Each row comes from the steps of one walk. Every step used is in the known rows, and no mark comes twice. Write the walk behind each row, first mark first.
Known rows
s z a l: [-23   1 -19   0 -16   7  -8 -13 -19  14 -10   4  -6   8   2  10 -19  -3
  -2 -15  -2  -4 -23   1   4 -13   0  -1   6   3  15  13   9]
l a m c: [ 18 -18  18  13  -2  -3  -5  -9  19 -30  -3   3  -5 -16 -15  11  22 -19
  -2  -9  -2  13 -10 -10 -19   0 -13  10   9  -5  12 -11   3]
c z: [  6   1  12  -5   1   8 -11  12  25  -1   1 -10   1 -20  -6   1  10 -13
   1   9   2  -2  -4  -4   2   0  -2  -5   8  -2  -3  -5  -2]
l c z: [  0 -10   1   8  -9   3  -8  12  20  -1   4   5   0  -9  -4 -13   9  -5
  -5  11 -11  -8  -2   3   5  -7  -2   0  14   0 -11  -4  -4]
s z a: [-12   6 -10   2 -16  11 -13 -10  -4   7  -6   1  -1   1  -4  -3 -12  -3
  -1 -14  -2  -5 -17 -13   0  -7   1 -15   0  -7   4  12   4]
p a l c z u: [ -3 -16 -21   3   9  -1   1  -2  22  10  -5   9 -16  10   9   5   8  15
  -4   6 -12  -6  -2  23  19 -23  12  23  -2   5 -16  13  17]
l w: [ -3   3  20  -7 -17   2   5  22  13 -11   7   6  -1  -3 -14 -11  -3   3
   6   7  20   1  -1   3   0  11 -13   5  -4   5  -4  -8  -7]
a m w: [  3 -16   3   0   4   8 -14   6  -5  -4  -7  -1  -2 -33   6  -7  -6   4
 -10   6 -17   6  12  -5 -14  13  -8  -4   4  -9  10 -28 -21]
k m: [  5   7  13 -19  -6  -1   6   0  -3  13   2   2   1 -16   5   2  -7   9
  19   3   5  -8   6  -5  -7  -3   5  -3   7   2   2  -8   1]
z a m w: [  1 -16  -7   7  -2   1 -21   2 -10   5  -7   8   4 -17   7  -6  -8   4
 -18   2 -30  15   3  -8 -19 -11  -7 -19   8 -11   7 -18 -16]
c l w: [ 14   0  18  -2 -21   3   1  35  13  -2  13  -3   0  -1 -19 -12  -7   1
   2   0  31  -9   1 -11  19  17 -20   5   6   3   0   3  -8]
k m w: [ -5   1  10 -15   5   4  -4   4 -12  26  -5  -4   0 -25  22  -1 -24  11
  18  10  -8  -2  18  -6  -3  -2   7 -16   2   5  -1 -20   4]
z c: [  3   0   6   1   8  -3   9  -4  -2   4 -11  -5  11   4 -11  -8  -1  -5
  19  -1  -2  -5   9  -7 -18   8 -10 -17   3  -3  -6 -13 -12]
c p a l: [ -2  -1   1 -35   0  12  10  10   1 -13  -4  -2  -2  14  17  17   4   7
  -1 -10   2   1   1  30   5  -9  17   2   1  -6  15   7  17]
p a l w: [ -8  -2  11 -22 -18   0  15  20  16  -6   4  10 -11  12   4  -1  -2  14
   3   1  13   2  -7  29  11  -7  -5  17  -9   8  15   5  12]
l a z u: [  8  -8  -2  20  17  -3  12 -22   6  -7  -1   8   0 -11  -4   4 -12  -8
  23   2  10   3  -9 -11 -25   3  -7  13  -8  -2  -1   9   0]
z c p: [  8   5   3  -9   8   5   9   6 -13  -8  -9 -10  21  15   1   0   1 -10
  11   2   2  -4  16  -1 -15  11   4 -25   8  -7 -13 -10 -10]
w z a l c: [-30  -5 -22  19 -11 -14  -1  -9 -20  19  -3  23   3  27  -4  -7  -1   7
 -20 -13 -13  -1  -4  10   2 -18 -10   8   9  18   2  13   4]
p a z: [  2  -3   8 -14  -3  -1  16  -2  13 -13  11   9   3 -12   3  -7   0   8
   4  -8  -5   5  -8  12 -10  -7   9   2  -5 -16  20  11   7]
u z f: [  3  18  -2   4   3 -12  -6  -9  23 -11 -11  -1 -12 -11   1  13   2 -11
   3  13 -18  18  -9  -4 -19 -13 -11  -2 -10 -10  -3 -10 -12]
l a z f: [  4   5  -1  28  -3 -12  10 -18   2  -1   4   6  14  -3  14   8  -3 -23
  27   8  -8   7 -23 -11 -38 -19 -14   3   4  -4  12   4  -5]
z f: [  1  11  -2   5  -2  -3   1  -4   8   7  -1  -2   2  -2   9   5   3  -6
  13  -2  -2   4  -1  -6 -24 -14  -6  -4   2  -4  -2  -8 -10]
p a: [  1  -1  15 -24   3   5   7   3  28 -12  -1   0  -5  -5  -2  -3   8  11
   4 -14   0   3   0  12   0  -4   6  -1 -11 -11  11   2  12]
m a l w z u: [-21  -8   1   5   4  -7   6   6 -10  18  14   5 -14  21  -5   7  -2   0
   4  12  10  -5   8  16  33  18   0  29 -13  33  -1   2   1]
z u b: [ 17   6  -4  -8  29   5  10 -12  13 -12 -10   0 -21 -14  -7   1  -6  11
  18  -6  30  -7   3   0   0  -2  -2  16 -19 -16 -14  -1   2]
u z: [  3   6  14 -12   5  -4  -8  -3  26 -20 -11   1 -18 -21 -16   7  -2  -5
  -1   6  -8  15  -5   1  -6   6  -6   0  -8 -10   5  -9  -9]
u z c p a: [ 17  12   5 -25  13  -4   9   0  13 -29 -15 -11   0  17   2   8   9   0
   2  11 -20  10  -2  11  -3   1  12 -21 -14 -20  -7   0   3]
a z: [ -1  -3   6  -2  -3   0  10  -4   0 -10  12  11   6 -20  -4  -7  -9  -4
  12  -1   3   3  -2   1 -19   6   1  -2   7  -6  12  -1 -10]
s z f: [ -7  16 -17  10 -10   8  -6 -13  -1  11  -4 -12  -1  -4   8   3  -9  -8
  11  -4   2 -12 -10 -13  -8  -2  -4   1  -4  -8  -1   4  -8]
a m w z c: [ -4  -7  -4  22  17  -7  -9  -8 -31  15 -13 -15  13  -7   1 -18  -3   0
 -14   9 -18  -3  26 -18 -10  25 -17  -6   0   6  -2 -24 -27]
p a l w z u: [-15   4  -5  -4   6  -5  12   3   6  10   2   1 -11  25  -4   0  -1  24
  -7  -2  28  -3   7  16  22   4   0  36 -28  24  -8  16  14]
l a z: [  5  -5  14  11   1  -3  12 -12   4 -14   3  10   8 -15  -2   0  -7 -17
  22   2   4   5 -19  -6 -26   2 -13   6   4  -5  18   2   0]
m w z a l: [-34  -2  -9   8   8  -4 -14  -5 -27  31 -12   1   6  12  12   1 -17   2
 -16  -8 -14  13   5   1   1 -11  -5 -12   2  20  10  -3   7]
k m w z f: [-13  17  -8  12   9  -9  -7  -9 -27  49  -2 -17  13  -6  35   1 -14   6
   9  15 -11  -5  17 -16  -7  -9   1  -9  -2  17  -8 -11  -2]
w z a m: [  0   0  -5  12  -6 -10 -15  -7  -9   4   1   6   9   0 -13  -7  13   1
 -30  -8  -9   5  -4 -18  -6   1  -9   1   5  -2   8   0 -15]

Write each row's walk
[ 19 -17 -15 -14 -17   8   6  12   2 -30   5  12   0   4   8 -10  22  18
 -22  -4 -20  -8   5  22   2  -2  12  10   6 -21   4   3  -3] -> l c p a m
[  3  -2   3  11   6 -11  18 -12 -15  -1   2   5  18  -2  -4 -12  -9  -9
  19   4  -7  -1   3  -4 -27   6  -5 -12  10  -6   3  -7 -17] -> a z c
[ 16 -15  13 -11  -4   3  -1   1  30 -30   3   2 -11 -12  -5   5  28   6
 -17 -19 -11  13  -1  10  -2  -7   8   3   1 -15  13  -3   9] -> p a m c
[  6  17  -5   2  36   0   8 -19   5  -3  -7  -7 -17  -8 -10  -4  -1  11
   5  -8  34 -13   7  -9  12   9  -3  24 -26  -4 -16   6   1] -> w z u b
[ 25  10  -1  -2  27   6  -3  -4  25  -8  -6 -11 -18 -19  -3   8   3  -1
  14  12  23 -11  -4  -6  13  -9   2  14 -12 -15 -22   1   2] -> c z u b
[ 20 -15   5  -8  -5  12  -5  10   1 -38   6  -2   0  -8  -6  15  22 -12
 -19  -8  -3  13   8   7 -10   9  13  -6  18 -13   0  -9  -3] -> a m c p
[  5  16 -11  -2  39  -1   3 -19 -22  30  -9 -13 -15 -17  19  -2 -23  25
  14  11  20 -15  20 -11  16   1   9   9 -24   6 -20  -6   9] -> k m w z u b
[-15  11  -3   2   4  -7 -13  -6 -27  44  -3  -4  12   0  20  -4 -16  12
  -5   6 -12   4  11 -17   1 -12   6 -24  -1  16  -4  -4   9] -> k m w z a
[ -5 -29 -16  11   7  -3  -4   3   4  18   8  12 -17   8   7  12   7  -8
   9  21 -29 -11   0  25  28 -11  15  17  11  14  -7  -3   7] -> m a l c z u
[-17   7  10 -14 -13  -5  11  14   6   4   7   2  -5  19  -1  -4   4  15
 -11  -2  20  -1  -2  20  23   4  -6  27 -15  20  14  12  12] -> p a l w z
[ 11 -10  -3   6 -14  -4 -12  -2  -2  -7   0  14   3  -7  -8   0   9   1
 -17  -8 -15   9  -7  -8 -18 -11  -9  -8  10 -14   9  -6 -14] -> z a m
[ 25   6   6   6  10 -14  -3   2   9  -7 -14 -10  -3   2 -22   1  -7 -10
   4   7  -6   0   0 -19   3  16 -16 -10   4 -11  -2  -6 -15] -> u z c l
[-16  12   7  10 -18  -6  -5  14   1   9  10   7  11  20 -14 -14   3   3
 -16   1  17   7  -7  -8   7   2 -17  -4  -6  16  -8   8  -2] -> l w z a
[  5   1  17 -14   0   1   3  -3   7   2   8   0  -4 -12   4  12   4   0
  14  -6   4   5   7  -1  -3 -11  13 -10  13   5  -4  -8  19] -> k m c
[  7   4  -1   2 -12 -18  15  -8 -21  27  27  10  10  -2  34  14   0 -10
  33  24 -34   0 -11   4 -14 -18  18 -10  15   1  16  -6  -4] -> k m a z f
[-11  12  -2   1  -8  -5  12  15 -37   5  -1 -10  19  40   1  -3  -3  -7
  -4  13  23  -9  14   8   6  21  -8   4   4  25 -11   0  -8] -> a l w z c p
[-24  -6  17  -4 -12  -7   6  18 -11   9  20   5  -6  17  -6   2   4  -9
   1  13   4  -5  -1  20  31  18  -5  20  -2  31  22  -3   1] -> m a l w z
[ -6   2 -17   5   9  16  -4 -18   3   3 -10 -13 -14 -12 -10  -2 -17   5
   8 -11  17 -14   1 -12   9  17   7  12 -15  -3 -14   8  -2] -> s z u
[-13  11  16   1 -11  -2   1  16   3  -1  11  -2   2   3 -18 -17   2   2
  -6   5  29  -2   6  -3  10  23 -14  13 -12  18  -5  -1  -9] -> l w z
[ 20  -4  -2  -3  -9  -3 -20  -1   7 -44  -3   8  -7   1  -6  26  23 -18
 -36   1 -28  37 -14   2 -11 -15  11 -20  13 -20  -2  -3  -2] -> u z a m c p
[ 21 -12  14  14 -16 -13  18  27 -17   7  31   5  16  21  -9 -13  -7 -16
  19  21  -6 -13  -5  -2  16  23  -4  -9  17   3  11  -2 -16] -> m a z c l w
[ 10  -4 -19   3 -21  18 -18  -3 -16 -23   1  -5   4   6   0  12  12 -14
 -31 -16  -9   6 -14  -7   2  -5  19 -16  18 -16  -2  12   5] -> s z a m c p
[ 10  12 -20  -3  20  16   5 -23   5  -8 -11 -10 -28 -16  -6   0 -19  10
  16  -9  32 -23 -10  -7  18   8   1  25 -24 -18 -13  11   3] -> s z u b
[ 13  -4 -10 -16  14  10  17  -3   3 -18  10   2   3   5  14   4  -2  12
   3  -5   5   6   1  15  -5   0  31   0 -10 -16  -8  19   8] -> c p a z u
[ -2  -8 -11  14 -14  -5 -16  10  15   9   2  16   9   7  -2  -7  11  -6
 -12   7 -23   2 -15   0   3 -29  -2 -16  18  -1 -15   4   2] -> l c z a
[-23  -2 -30   8 -12  -3  -1   1 -34   8  -1  17  12  38   9   1   3   2
 -24  -9 -12   1   0  17   7 -14   6   0  15  16  -4  16   6] -> w z a l c p
[-24   2   5   3  16   7 -10   1  -6  15  -6 -12   4 -16   0 -12 -11   3
  -6  -1  -2   4  20  -6   3  18  -5  -8 -11  12   2 -12  -5] -> m w z
[ 25 -14  14  -5  -5   4 -14   9  39 -25   8  -5  -7 -18  -3  11  38  -5
 -25  -2 -16  11  -5   6   7 -14  13   2  10 -15   6  -3  11] -> p a m c z
[-26   2  -1  11  10   1 -17  -1 -12  24  -7  -3  12   0   5 -10 -10   2
 -16  -7 -11  13   7 -12  -2  -5  -7 -25  -5  10   0  -4   0] -> m w z a
[  0   5   9  21 -18  -6 -11  22   4   6  18  -1   7  28 -22  -3  11  -7
 -26 -16  24   9  -5 -17  27   1 -12  -7  10  16 -10  18  13] -> m c l w z a
[ -8   3  -6   8  26   0  -1 -15   3   9  -4  -9  -4  -4 -16  -5   1   9
  -2  -9  19  -4  19 -13   6  19   0  16 -18  11 -16   4  -3] -> w z u
[  1  -5  -6 -22  -8  12  11  14  12 -23   4   9   1  14  12  -9  13  15
  -6  -8  -9  -5   5  24   8  -7  16  -6   0 -14  -4  11  11] -> l c p a
[  2   9 -11  -5   0  19   3  -5 -24  -6 -12 -22  14  12   1  -4  -9 -12
   8  -1   7 -19   3 -10   2  21   8 -19   2  -9 -11   1  -7] -> s z c p
[ 27   0  23   5  -2  -4   2   1  11   8   6  -7   0  -5  -2  17   4 -12
  21  -8  15  -4  -7 -23   7  -6  -3  -3  18   5   6   5  28] -> k m c l a
[ -4   5 -17 -19  -1  13  13  -7 -25  -2 -14 -16   5  30  16   8  -8   2
   5  -8  -2 -21  -5  16  13   4  16  -4  -2  -6   7  13  13] -> s z c p a l
